Each row comes from the steps of one path. Every step used is in the known rows, and no mark comes twice. Write the path behind each row, first mark first.
Known rows
X, G, P, B, E: [  7  -3  11   5   2   8   8   4 -10  -5  17  -3  -2   4  11  -9 -19   0
   6  15  -8  -4 -20   0   0  -6]
V, J: [-2  5  0 -9  5  3 -4  3 -4 -3 -3  4  1 -6  8 -4 14 -3 -1 -4  2 -4 -6 -1
  2  0]
G, P: [  0 -10   6   2   8   6   5   1  -2   3   2   2  -3  -1   5  -7  -4   3
  -2   4   3   4  11  -1  -2  -2]
J, G, E, B: [  3   5  -1   4  36  -9  -2   8 -12 -13  12  16  -3   2  -3 -15  -2  -9
  -6  -6  -4  -6  -6  -3  -2   1]
G, E, B, J: [  1  16  -2  11  16  -5  -3   9  -6 -16   6  17  -5  -1 -15 -10   1   0
 -12   3  -9   3  14  -6  -4   6]
V, J, G, E, B, H: [  3   1   1  -9  42 -12 -10  15 -13  -8   7  22  -3  -2   0 -25   9 -18
  -6 -18  -4  -9  -6   4   1  -1]
J, G, P, B: [ -2  -2   5   5  19   4   3   5 -11   6  11 -11   0   0   6 -20  -5  -7
   0  -3   1  -5 -15   2   0  -6]
E, B, H: [  7  -3   3   1   8  -8  -4  18  -3  -4   2   5   0   0 -13 -13  -8  -3
  -4 -11  -6   0   5   7   2   0]
K, T, V, J, G, E: [-17  10   0 -19  39  -3  -1 -10  -8   1   4  29  -1   6   3 -22  34 -18
  13 -11   5  -5 -13   0  -1  -4]
V, J, G, E, B, X: [ -1  16   0  -6  44  -7 -16  11 -17 -14  10  34  -2  -6  -5 -28  21 -13
 -15  -9  -6  -6  -4  -6  -6  -3]
P, B, X: [  1  13   3   8  -2   3 -12   7  -5  -4   5   6   3  -4  -9 -20   7  -3
 -10  -1 -10  -1  -7   0  -4  -7]
E, B, X: [  4  13   2   3  11  -2 -11  13  -7 -10   4  16   1  -4 -16 -17   4   3
 -14  -2  -8   4   8  -3  -6  -3]
G, X: [  4   5   0  -4  -5  -1   0   5  -2  -1   2 -17   0  -3  -5 -20  14   9
   0  -2   3   4   4  -6  -4   4]
E, B, H, G, X: [ 10  10   8 -14 -12 -17  -1  26  -8   0   5  -6  -1  -6 -16 -36   1   1
  -5  -7  -6   6   3   6  -5   5]
J, G, P, B, E: [ -6  -2   6  11  13   4   9   4 -12  -5  16 -12  -2   4  11 -11 -13  -9
   0  -1  -5  -8 -22  -3   1  -7]
H, B, J, G, P: [-13   8   1  -2  26   0   2  -4  -8  16   4 -11  -6  -5  11 -11  -3  -2
   5   5   3   6  19  -5  -5   4]
E, B, X, G, P: [ 12   5   9  -6  24   3  -8  12 -11   3  12  24  -2  -3 -10 -23  -3   8
  -7  13  -7   6  11   0  -7  -5]
X, G, E: [10 -2  3 -5 18 -3 -3 -4 -5  0  9 19 -5  5  5 -6 -2 -3  7 13 -5 -3 -2  2
 -3  1]
J, G, P: [-5 -7  2 -4 23  1  5 -1 -8 12  7 -4 -3  2  8 -9 -2 -4  1 -2  6 -1  1 -1
 -1 -3]
P, B: [  2   6   2   9  -4   3  -1   6  -3  -6   4  -8   3  -2  -1 -11  -3  -3
  -1  -1  -5  -5 -15   2   1  -3]
V, J, G, P: [ -6  -2   3 -14  29   3   1   2 -11   9   4   2  -1  -4  15 -13  13  -7
   0  -5   9  -5  -6  -2   1  -4]
T, V: [-9  1  1 -2 -5  1 -4 -6 -3  1  1 12  2  5  1 -1  7 -2  7  0  5  2 -8  2
  1  0]
G, P, B: [  2  -5   8  11   3   9   5   7  -5  -3   6  -7   0  -3   4 -19  -7   0
  -2   3  -2  -1  -5   1   0  -5]
T, K: [-11   7   4  -2  12  -4   0  -1   8   5  -3   7   1   0   2   7   0   0
   4   0   1   2  -5  -1   6  -9]
P, B, X, G, J: [  6  24   3   3  -4  -1 -14   1 -12   1  10  22   4  -5  -7 -12  17   5
  -5  13 -14  -8  -9   3  -4  -1]
V, J, G, P, B, E: [ -8   3   6   2  18   6   6   7 -15  -9  14  -8   0  -2  19 -15   1 -12
  -2  -5  -2 -12 -29  -4   3  -7]
V, J, G, X: [ -2  13  -3 -19  16  -3  -4   6 -11   5   4 -15   2  -6   6 -25  32  -3
   1 -12   8  -5 -13  -7  -1   3]
E, B, X, G: [ 12  15   3  -8  15  -3 -13  11 -11  -1  10  23   1  -2 -14 -16   2   5
  -5   9 -10   3   0   0  -5  -3]
X, G, P, B, J: [  5  13   6   0   2   7   1   4  -8  11  12  -3  -2  -1  -1 -13  -4   3
   4  17  -6   2   0   2  -1  -2]

Write each row's path
[  2   4   9  -5 -20 -11  -2  15  -5   6   4  -2   0  -2  -3 -20 -10 -14
   0  -3 -10  -3 -14  16  -1  -3] -> P, B, H, G
[ -5   6   5   4  22   4  -8   6 -12   9  12   2   0  -3  -1 -28   5  -7
  -9  -2  -4  -2  -5  -1  -6 -10] -> J, G, P, B, X
[ -5  23  -6  -3  17  -8  -2   9 -10   2   9  -2  -1  -1 -14  -3   4  -4
  -7  -6  -2   0  -1  -4   0   3] -> E, B, J, G
[-12  18  -4  -5  18  -6  -3  -5  -6  14   3 -11  -3  -5   7  -3   1  -6
   6   1   0   2   8  -4  -4   7] -> H, B, J, G
[  5   9   2   9  25  -4 -13  10  -8 -19   7  32  -4  -2 -15 -23   4  -1
 -17   1 -12   2  12  -5  -8  -1] -> G, E, B, X
[ -3   7   5  -8 -21 -17  -2   5  -5   9  -1  16  -1  -3  -6  -2   5  -4
  -4   1  -7  -3   5  12  -2   6] -> B, H, G, J
[ 11  -2  10   0   9   8   2   5  -9   5  12  -1   0   0   7 -18  -8   2
   7  13  -3  -2 -10   5  -1  -6] -> X, G, P, B
[ -6   8  -3 -16  21  -3  -4   1  -9   5   3   0   2  -4  10  -5  18 -11
   1 -10   5  -9 -17  -1   2  -1] -> V, J, G
[ 5 11  0 -6 -2 -4 -2 -6 -7  5  6 16  2 -1  1  8 10  8  4 13 -4 -6 -2  3
  0  5] -> X, G, J
[  7   2   2  10  22  -4  -1  10  -7 -22   7  19  -3   0  -6 -16  -6  -2
  -8   0  -7  -1   4  -3  -3   2] -> G, E, B
[  8   6   3  -6  20  -3 -15  -5  -7   2  10  34  -5   3  -4 -14   8  -3
  -2  14 -11   0   7   1  -9  -3] -> B, X, G, E
[ -8  23  -5   2   4  -3  -4   3  -9   8   9 -13   1   0  -6  -7   6 -10
  -2  -4  -4  -5 -14   0   1  -1] -> P, B, J, G
[ -6   0   4   8   2  -1   5  -3  -2 -12   2  -8  -3  -2  17   2 -17  -1
   7   6  -6   0  -2  -6  -2   3] -> H, B, E
[  1  -5   8  -8  -1 -16  -3   6  -2   4   3  23  -7   3  -2 -15  -8 -15
  -2   0  -9   0   5  11  -6   1] -> B, H, G, E
[  0   8  -3 -11  10  -5  -1   2  -8   9   8 -21   0  -1  -2 -20  16   1
   2  -8   6  -1  -7  -5  -3   3] -> J, G, X
[  6  -1   8 -10  16   5  -8   0  -8  16   9  20  -3   0  -1 -16   3   5
   0  15  -4   6  12   1  -8  -6] -> B, X, G, P
[ 10  24   1  -2   9  -6 -14   7 -14  -4  10  33   2  -6 -16 -10  13  11
 -10  12 -12  -3   5   0  -5   2] -> E, B, X, G, J
[  1  12  -1   3  39  -9 -14   8 -13 -10  12  29  -4   0 -12 -24   7  -9
 -14  -5  -9  -2   2  -5  -8  -3] -> J, G, E, B, X
[-15  12   6  -7  21   8 -15   3 -19   5  10  20   4  -3   6 -35  27 -12
  -2  -5   3  -4 -20   1  -3 -10] -> T, V, J, G, P, B, X
[ -1  23   3   1   2 -14   0  13  -9 -12   8  24  -6  -3 -14 -12  -5  -5
 -12   9 -11   5   8  -1  -7   7] -> H, G, E, B, J
[  6   6   6  -4  30  -3 -15  -6  -7   1   7  28  -7  -3   8 -22   0  -2
   5  18 -12   3  14  -1 -12   1] -> H, B, X, G, E
[-11   7  -2  -4  17   1   3  -2  -7  18   7  -4  -4   1  -1  -3   5  -3
  -2   1   4   3   9  -3  -2   0] -> B, J, G, P
[-10  -4   7 -11  18   2  -8   8 -15  11   8   5   3   1  10 -30  15 -18
   7 -15   5  -7 -21  11   4  -7] -> T, V, J, G, P, B, H
[ -2   9  13   0  -7   0  -4  12 -10   4   8  13  -1  -7  -4 -30  -1  -5
 -11  10  -9   4  -2   4 -10  -8] -> H, G, P, B, X
[-13  18  -1 -30  20  -2  -1  -2  -8  11   2  -4   4   0  -3 -35  48  -5
  15 -15  12   1 -13  -5  -1  -1] -> K, T, V, J, G, X
[  9  -7   4   6  21 -10  -5  14  -4 -13   5  21  -5   2 -10 -21  -8  -7
  -7  -8 -10  -1  10   5  -1   1] -> G, E, B, H
[  5  -4   1   0  36 -15  -6  12 -10  -4  11  17  -4   4  -8 -21  -4 -15
  -4 -14  -7  -5   1   5  -1   0] -> J, G, E, B, H
[  4 -12  10   7   3   3   0  12  -3   6   5  -6  -1  -1  -1 -24 -11  -5
  -1  -5  -6  -1   2  10   1  -6] -> G, P, B, H
[ -4   2  14   7 -16   0  13  10  -9 -10  12  -3  -3   0   9 -12 -22  -6
  -4  11  -9  -1 -19   2  -3  -5] -> H, G, P, B, E
[ 18  -5   6  -5  26 -11  -8  12  -8  -4  11  26  -5   4  -7 -19 -10  -6
   2   3 -11  -2   3   9  -2   0] -> X, G, E, B, H
[-10  14  -6  -1  22  -8  -4  -5  -7   6   8  10  -6   4  -3  -3  10 -11
  -4  -1  -2  -2   4  -4  -3   4] -> B, J, G, E
[  1   2  12   1 -10   0   7  12  -8   1   7   0  -1  -5   5 -21 -12  -5
  -3   9  -4   1 -10   6  -4  -4] -> H, G, P, B
[  0 -10   7   1  18  -2  -1  10  -9  15  10 -11  -1   2   3 -25  -8 -13
   1 -11  -3  -5  -9  10   1  -7] -> J, G, P, B, H
[-12   4   5  -7  19   8  -4   3 -18   2   9   7   4  -1  14 -25  19 -13
   6  -7   8  -7 -28   2   3  -6] -> T, V, J, G, P, B
[ -1  12   7   1 -25 -15  -3  11  -8   3   3   8   2  -6  -5 -13   2  -7
  -5   0 -12  -8  -9  14   0   3] -> P, B, H, G, J
[ -4  10   4  11  -3   8   2   6  -5   2   5  -9  -1  -3  -5 -14  -1   1
  -5   6  -4   3   6  -2  -2  -2] -> G, P, B, J
[ -6  11   5  -6  27   6 -11   9 -16   5   9   8   2  -8   5 -33  20 -11
  -9  -5  -2  -6 -12  -2  -4 -10] -> V, J, G, P, B, X
[  8  15   4  -3   3   2 -14   5  -9   5  11  10   2  -2  -6 -19   6  -2
  -1  11 -11  -2 -14   4  -5  -7] -> P, B, X, G
